Each row was made from one small tree. Brackets hold a mark, then the marks that hang from it, in the order of their numbers. Every link used is in the known rows. Write each row's tree.
Known rows
(K_609 K_803): [-1.61  0.30 -1.09 -2.32  2.31  1.07  1.07 -1.40  1.08  0.55 -0.50 -0.15
  0.51  0.54 -0.59  0.23 -0.15  1.26 -1.79 -0.46 -1.89  2.75]
(K_444 K_803): [-0.18  0.31  1.25 -1.77 -0.55  0.28  0.14 -0.95  0.08 -1.13  0.66 -0.99
  0.08  0.70  0.32 -1.10 -2.24  1.21 -3.01 -0.38 -1.55  1.65]
(K_444 (K_803 K_588)): [-0.17  0.54  3.59 -0.99 -1.18  1.39 -1.01 -0.86 -0.47 -1.21  1.24  0.09
  0.31 -0.07  0.22  0.83  0.01  2.23 -2.95 -0.91 -1.57  0.22]
(K_609 (K_217 K_9) (K_803 K_588)): [-2.70  0.62 -2.89 -0.06  0.67  3.08 -0.09 -0.54  0.38  0.68 -0.95 -2.21
  5.33  0.46 -1.35 -0.59  1.20  2.01  0.26  0.91 -0.91  3.78]
(K_9 (K_217 K_609) (K_716 K_444) K_803): [ 0.39 -0.91  0.82  0.35  1.66 -2.45 -0.11  2.01  0.38  0.66  0.21  0.69
 -4.42  0.28  0.33 -0.89 -1.05 -3.00  1.92  1.11  2.21 -2.45]
(K_716 K_444): [-0.47 -0.30  1.28 -2.26  0.93 -1.15  0.53 -0.87  2.17 -0.89  0.25 -0.03
 -1.01  0.85  0.42  0.57  0.28  0.01 -2.13  0.26 -2.57  1.06]
(K_217 (K_9 K_716) (K_609 (K_803 K_588))): [-2.26 -0.58 -0.69  1.27 -1.28  1.76 -0.29  0.09 -0.65  2.35 -0.42 -0.24
  1.46  0.29 -1.09  0.32  2.59 -0.29  2.49 -0.01  1.68  0.84]
(K_217 (K_9 K_803)): [ 0.14  0.61 -3.44 -0.32 -0.27 -1.73 -0.53 -0.39 -0.40  0.06 -0.24 -1.52
  0.97 -0.48 -0.45 -1.64 -2.92  2.06  0.21 -0.07 -0.25 -1.58]
(K_444 (K_803 (K_588 K_945))): [ 1.53  0.00  4.01  0.13 -3.34  3.79 -1.61 -0.72 -2.08 -1.25  1.06  0.48
  1.35 -0.58  1.00  0.27  1.19  1.68 -2.60 -1.92 -0.82 -0.70]
(K_9 (K_217 K_609) K_716 K_803): [-0.17 -0.20 -1.24  0.80  1.04 -1.92  0.31  1.10 -1.27  1.31 -0.09  0.61
 -2.55 -0.25 -0.39 -0.74 -2.27 -1.00  2.21  0.29  2.42 -2.29]
(K_945 K_588): [ 0.40  0.73 -0.80 -1.25 -0.50  2.53  0.99 -3.20  0.50  0.36 -0.26 -0.38
  1.07  0.23  0.27  0.02 -0.41  0.75 -1.44 -0.86 -2.72  1.08]
(K_803 K_588): [-1.08  0.72  1.50 -1.09 -0.55  0.52 -0.35 -1.86  0.01 -0.30  0.53  0.72
  1.11 -0.52 -0.40  2.28  1.32  3.19 -2.02 -1.08 -2.63 -0.44]
(K_716 K_9): [-0.24  0.35 -0.72 -1.00  0.44 -0.61  2.16 -0.79  1.16 -0.98 -0.36  0.87
  1.43  0.07  0.04  1.16  0.03  0.85 -1.71 -1.33 -1.69  3.15]
(K_716 (K_9 K_217) (K_444 (K_803 K_588))): [ 1.25  0.38  5.25  0.52  0.56  0.51  0.26  1.26  0.36 -2.69  0.78  0.54
 -1.63 -0.49  0.97  0.94  1.53 -2.20 -2.19  0.16 -0.29  4.75]
(K_9 K_716): [-0.03 -0.23 -1.56 -0.72 -1.59 -1.62  1.26 -1.84  0.94  0.57 -0.04 -0.42
  0.89  1.09  0.11  0.68 -0.25  0.57 -0.43  0.21 -1.53 -0.57]
(K_9 K_217 K_716): [-0.33  0.36 -2.38  0.34 -0.25 -2.01  1.66 -1.71 -0.46  0.49 -0.58 -1.10
  0.05 -0.06 -0.17  0.75 -0.60 -0.62  0.24  1.00 -0.77  0.91]
(K_9 K_217 K_716 K_803): [ 1.46  0.47 -2.56  0.41  0.45 -3.05  0.44 -0.32 -0.91  0.47 -0.14 -0.53
 -1.32 -0.22  0.09 -0.38 -2.16 -0.36  0.91  0.83  0.58 -2.32]
(K_609 (K_217 K_9) (K_803 (K_588 K_945))): [-1.30  0.01 -2.31  1.12 -1.62  5.27 -0.85 -0.39 -1.31  0.62 -1.13 -1.60
  6.21 -0.02 -0.57 -0.96  2.30  1.12  0.67  0.14  0.00  2.59]
(K_588 K_945): [ 0.37 -0.15 -0.43 -0.76 -1.90  1.72  0.16 -1.83 -0.91 -0.37 -0.24  0.34
  1.84 -0.37  0.52  0.33  0.35  1.41 -1.60 -1.34 -1.64 -0.19]
(K_716 (K_444 K_803)): [ 0.48 -0.42  3.37 -2.04  0.18 -0.11 -0.25  0.14  1.64 -1.81  1.00 -0.66
 -1.60  1.28  0.97 -1.42 -1.20 -0.53 -3.11  0.64 -1.63  1.77]
(K_945 (K_588 K_803)): [ 0.81  1.38  0.16 -0.65  1.73  2.37  1.15 -5.49  3.32 -0.53 -0.31 -0.12
  0.32 -0.36  0.02  1.61  0.33  0.86 -1.16 -0.75 -4.18  0.72]
(K_217 (K_9 K_716) K_609): [-1.71 -0.66 -2.77  1.07 -2.22 -0.91  0.48 -0.15 -0.38  1.62 -0.62 -1.17
  1.09  0.62 -0.80 -0.71 -0.24 -0.40  2.16  0.35  1.16  0.20]
(K_9 K_217 K_803): [ 0.34  1.06 -1.79 -0.60  2.36 -1.70  0.11 -0.38 -1.10 -0.26 -0.16 -0.20
 -1.49 -1.13 -0.30 -0.33 -2.89  1.24 -0.73  0.28 -0.45 -0.86]

Which tree is each row?
[ 0.69  0.25  0.64 -0.52  2.24 -1.51  2.22  0.25  1.52 -1.62 -0.51  0.37
 -1.21 -0.42  0.54  0.96  0.87 -2.57 -1.36  0.51 -0.94  5.16] : (K_716 (K_9 K_217) K_444)
[-1.39  0.72  2.05  0.24  1.99  0.25 -1.20  1.12 -2.27  0.48  0.54  1.51
 -2.48 -1.87 -1.00  1.01 -0.73  1.52  0.64 -0.94  1.22 -2.42] : (K_9 (K_217 K_609) (K_803 K_588))
[-1.26  0.37 -0.44 -0.38  3.06 -0.84 -0.06  0.97 -1.48  0.52 -0.05  0.84
 -2.59 -1.19 -0.84 -0.65 -2.90  0.64  0.58 -0.53  1.28 -1.02] : (K_9 (K_217 K_609) K_803)
[ 2.06 -0.89  0.20 -1.03 -0.21 -3.12 -0.30  0.47  2.34 -0.16  0.52  0.25
 -2.47  1.49  1.01 -0.47 -0.87 -1.19  0.05  0.81 -0.20 -3.70] : (K_9 (K_716 K_444) K_803)
[ 2.09 -0.36 -0.53  0.16  0.90 -3.55  0.14  0.57  0.93 -0.26  0.20 -0.25
 -3.25  0.36  0.85 -0.35 -1.10 -2.37  0.76  1.75  0.54 -1.97] : (K_9 K_217 (K_716 K_444) K_803)
[-1.57  0.25  0.30  0.69 -0.35  0.26 -1.94  1.00 -1.30  0.67  0.39  0.32
  0.11 -1.27 -1.08 -0.06 -0.59  2.39  1.41 -1.08  1.42 -2.95] : (K_217 (K_9 (K_803 K_588)) K_609)
[ 1.97 -0.46  1.35 -1.33  1.76 -2.02  0.75  1.49  2.46 -1.66  0.20  1.66
 -1.64  0.44  1.03 -0.05 -0.83 -1.00 -1.26 -0.69 -0.42 -0.18] : (K_716 (K_9 K_803) K_444)
[-2.55  0.37  2.08  0.56  3.42  2.82  1.36  1.10 -0.85  0.47 -0.55  1.96
 -0.41 -1.40 -1.05  2.15  2.62 -0.93  0.29 -1.34  1.31  5.42] : (K_716 (K_9 (K_217 (K_609 (K_803 K_588)))))
[ 1.68 -0.55  1.73  0.01 -0.49 -1.69  0.39  0.31  0.49 -1.02  0.52 -1.52
 -2.64  1.04  1.07 -1.55 -0.91 -3.50 -0.87  2.08  0.17  1.91] : (K_9 K_217 (K_716 (K_444 K_803)))
[-1.05 -1.05 -4.07 -0.01  0.15  0.26  0.98  0.50  2.93  0.73 -1.20 -2.98
  2.94  2.75 -0.14 -2.55  0.57 -2.69  1.54  2.98  0.21  3.50] : (K_609 (K_217 (K_9 (K_716 K_444))) K_803)
[-1.56 -0.18 -3.54  1.09 -1.17  1.82  0.05 -0.24  0.52  1.44 -0.97 -2.45
  5.32  1.49 -0.90 -0.71  1.72  0.41  1.68  1.64  0.11  2.11] : (K_609 (K_217 (K_9 K_716)) (K_803 K_588))
[-1.93 -0.67  3.28 -0.20 -0.21  5.51 -0.91  0.09 -1.70  1.19 -0.06  2.45
  0.73 -0.71 -0.33  1.44  3.36  0.84  0.02 -2.23  0.63  0.08] : (K_217 (K_609 (K_803 (K_588 K_945))))
[ 1.90 -0.78 -2.55  0.47 -1.49 -3.39 -0.71  0.53  1.58  0.18  0.03 -1.52
 -0.96  1.07  0.69 -1.79 -0.89 -1.49  1.59  1.77  0.72 -3.10] : (K_217 (K_9 (K_716 K_444) K_803))
[-3.42 -0.08  2.59 -1.46  2.16  3.18 -0.20 -0.05 -0.14  1.18  0.19  1.65
 -0.30 -0.11 -1.05  1.67  2.09  1.54 -0.50 -1.55 -0.15  1.25] : (K_217 (K_609 (K_803 K_588)))
[ 3.11 -1.46  5.17  0.85 -4.87  2.09 -1.80  0.27 -0.10 -1.16  1.36  0.44
 -0.59  0.93  2.06 -0.09  2.93 -1.81 -1.06 -0.10  0.10 -1.96] : (K_9 (K_716 (K_444 (K_803 (K_588 K_945)))))
[ 1.80 -0.61  2.81 -0.19 -1.20 -2.23 -1.51  0.62  1.60 -0.31  1.16  1.31
 -2.32  0.85  0.99  1.27  1.38 -0.37  0.02  0.44 -0.25 -5.32] : (K_9 (K_716 K_444) (K_803 K_588))
[-3.25  0.27 -0.54 -1.00  4.24  1.72  1.30  0.02 -0.97  1.32 -0.83  0.21
 -1.23 -0.60 -1.23  0.05 -0.37 -0.64  0.25 -0.06  0.63  4.45] : (K_9 (K_217 (K_609 K_803)))
[ 1.24  0.23 -2.05  1.42 -2.86 -1.91 -1.43 -0.40 -0.71  0.67  0.25 -0.83
  1.00 -0.26 -0.14  0.19  0.06  1.64  1.67  0.21  0.70 -4.34] : (K_217 (K_9 K_716 (K_803 K_588)))
[-3.27  0.44  1.93 -0.19  3.22  2.68  0.10  0.08 -1.49  1.27 -0.19  1.08
 -0.93 -1.20 -1.37  1.47  1.87  0.31  0.28 -0.62  0.51  3.06] : (K_9 (K_217 (K_609 (K_803 K_588))))
[ 2.03 -0.14  1.84  0.83  0.06 -2.41 -1.05  0.71  0.10 -0.28  0.78  0.65
 -3.02 -0.36  0.64  1.01  1.04 -1.23  0.79  1.28  0.58 -3.34] : (K_9 K_217 (K_716 K_444) (K_803 K_588))
[-0.43  0.30 -0.01  0.23  3.06 -0.68  1.27  1.94 -1.10 -0.32 -0.38  1.79
 -1.71 -1.28 -0.42  0.04 -2.05 -0.78  0.78 -1.34  2.03  1.43] : (K_716 (K_9 (K_217 K_609) K_803))
[ 1.22  0.64  1.49 -0.30  0.39 -0.61 -0.11  0.64  0.27 -1.22  0.50  2.24
  0.24 -0.85  0.14  1.88  0.29  1.94 -1.15 -2.04 -0.33 -1.61] : (K_716 (K_9 (K_803 K_588)))
[ 1.56 -0.98 -0.26  0.43 -3.18 -1.32 -0.41  0.27  1.29 -0.65  0.40 -2.83
 -0.44  1.82  1.10 -2.84 -0.80 -2.59 -0.24  2.00  0.29  1.27] : (K_217 (K_9 (K_716 (K_444 K_803))))
[ 2.76  0.72  1.07  1.88 -0.52  1.51 -0.28  0.70 -2.64 -1.20 -0.15  2.13
  0.51 -2.47  0.74  1.61  1.31  0.16 -0.01 -1.85  1.25 -0.94] : (K_716 (K_9 K_217 (K_803 (K_588 K_945))))
[ 0.21  0.09 -3.50  1.67 -2.39 -0.55 -1.20  0.60 -0.13  0.54 -0.22 -1.93
  3.99  0.82 -0.46 -1.33 -0.61  1.55  2.05  1.23  0.93 -3.50] : (K_609 (K_217 (K_9 K_716 (K_803 K_588))))
[ 0.00  0.15  2.42  1.39 -0.02  2.32 -1.83  1.00 -3.83  0.26  0.28  2.12
 -1.33 -2.43 -0.18  0.93  0.46  0.81  1.00 -1.63  2.08 -3.21] : (K_9 (K_217 K_609) (K_803 (K_588 K_945)))
[-1.28 -0.41  1.77 -0.17  2.87 -0.44  1.99  1.58  0.80 -0.78 -0.37  1.48
 -2.30 -0.44  0.05  0.76  0.78 -3.18 -0.02 -0.25  0.61  4.94] : (K_716 (K_9 (K_217 K_609)) K_444)
[ 0.24 -0.16 -6.14  1.00 -1.52 -2.02  0.11  0.75  0.51  0.64 -0.87 -2.65
  3.70  1.44 -0.43 -2.68 -3.04  0.59  2.06  1.74  0.95 -2.18] : (K_609 (K_217 (K_9 K_716 K_803)))
[ 2.75  0.08  0.12  2.22 -2.41  0.33 -1.34 -0.22 -3.08  0.42  0.13  0.84
 -0.16 -1.50  0.69  1.06  1.09 -0.16  1.31 -0.37  1.38 -4.66] : (K_9 K_217 K_716 (K_803 (K_588 K_945)))
[ 1.89 -0.18  3.44 -0.65  0.93 -1.26 -0.43  1.45  1.97 -1.75  0.80  2.42
 -1.56 -0.21  0.90  1.66  1.43 -0.22 -1.23 -1.05 -0.44 -1.37] : (K_716 (K_9 (K_803 K_588)) K_444)
[-1.13 -0.18 -5.87  0.69 -2.38 -0.78  1.09 -0.75  0.91  0.62 -1.14 -3.25
  5.05  1.74 -0.54 -2.03 -1.08  0.32  1.44  1.89 -0.46  1.35] : (K_609 (K_217 (K_9 K_716)))
[-0.39 -0.67 -2.97  1.19 -1.47 -1.75 -0.56  1.11 -0.87  1.56 -0.26 -0.63
 -0.21  0.29 -0.55 -1.75 -2.07  0.15  2.83  0.02  2.58 -3.35] : (K_217 (K_9 K_716 K_803) K_609)
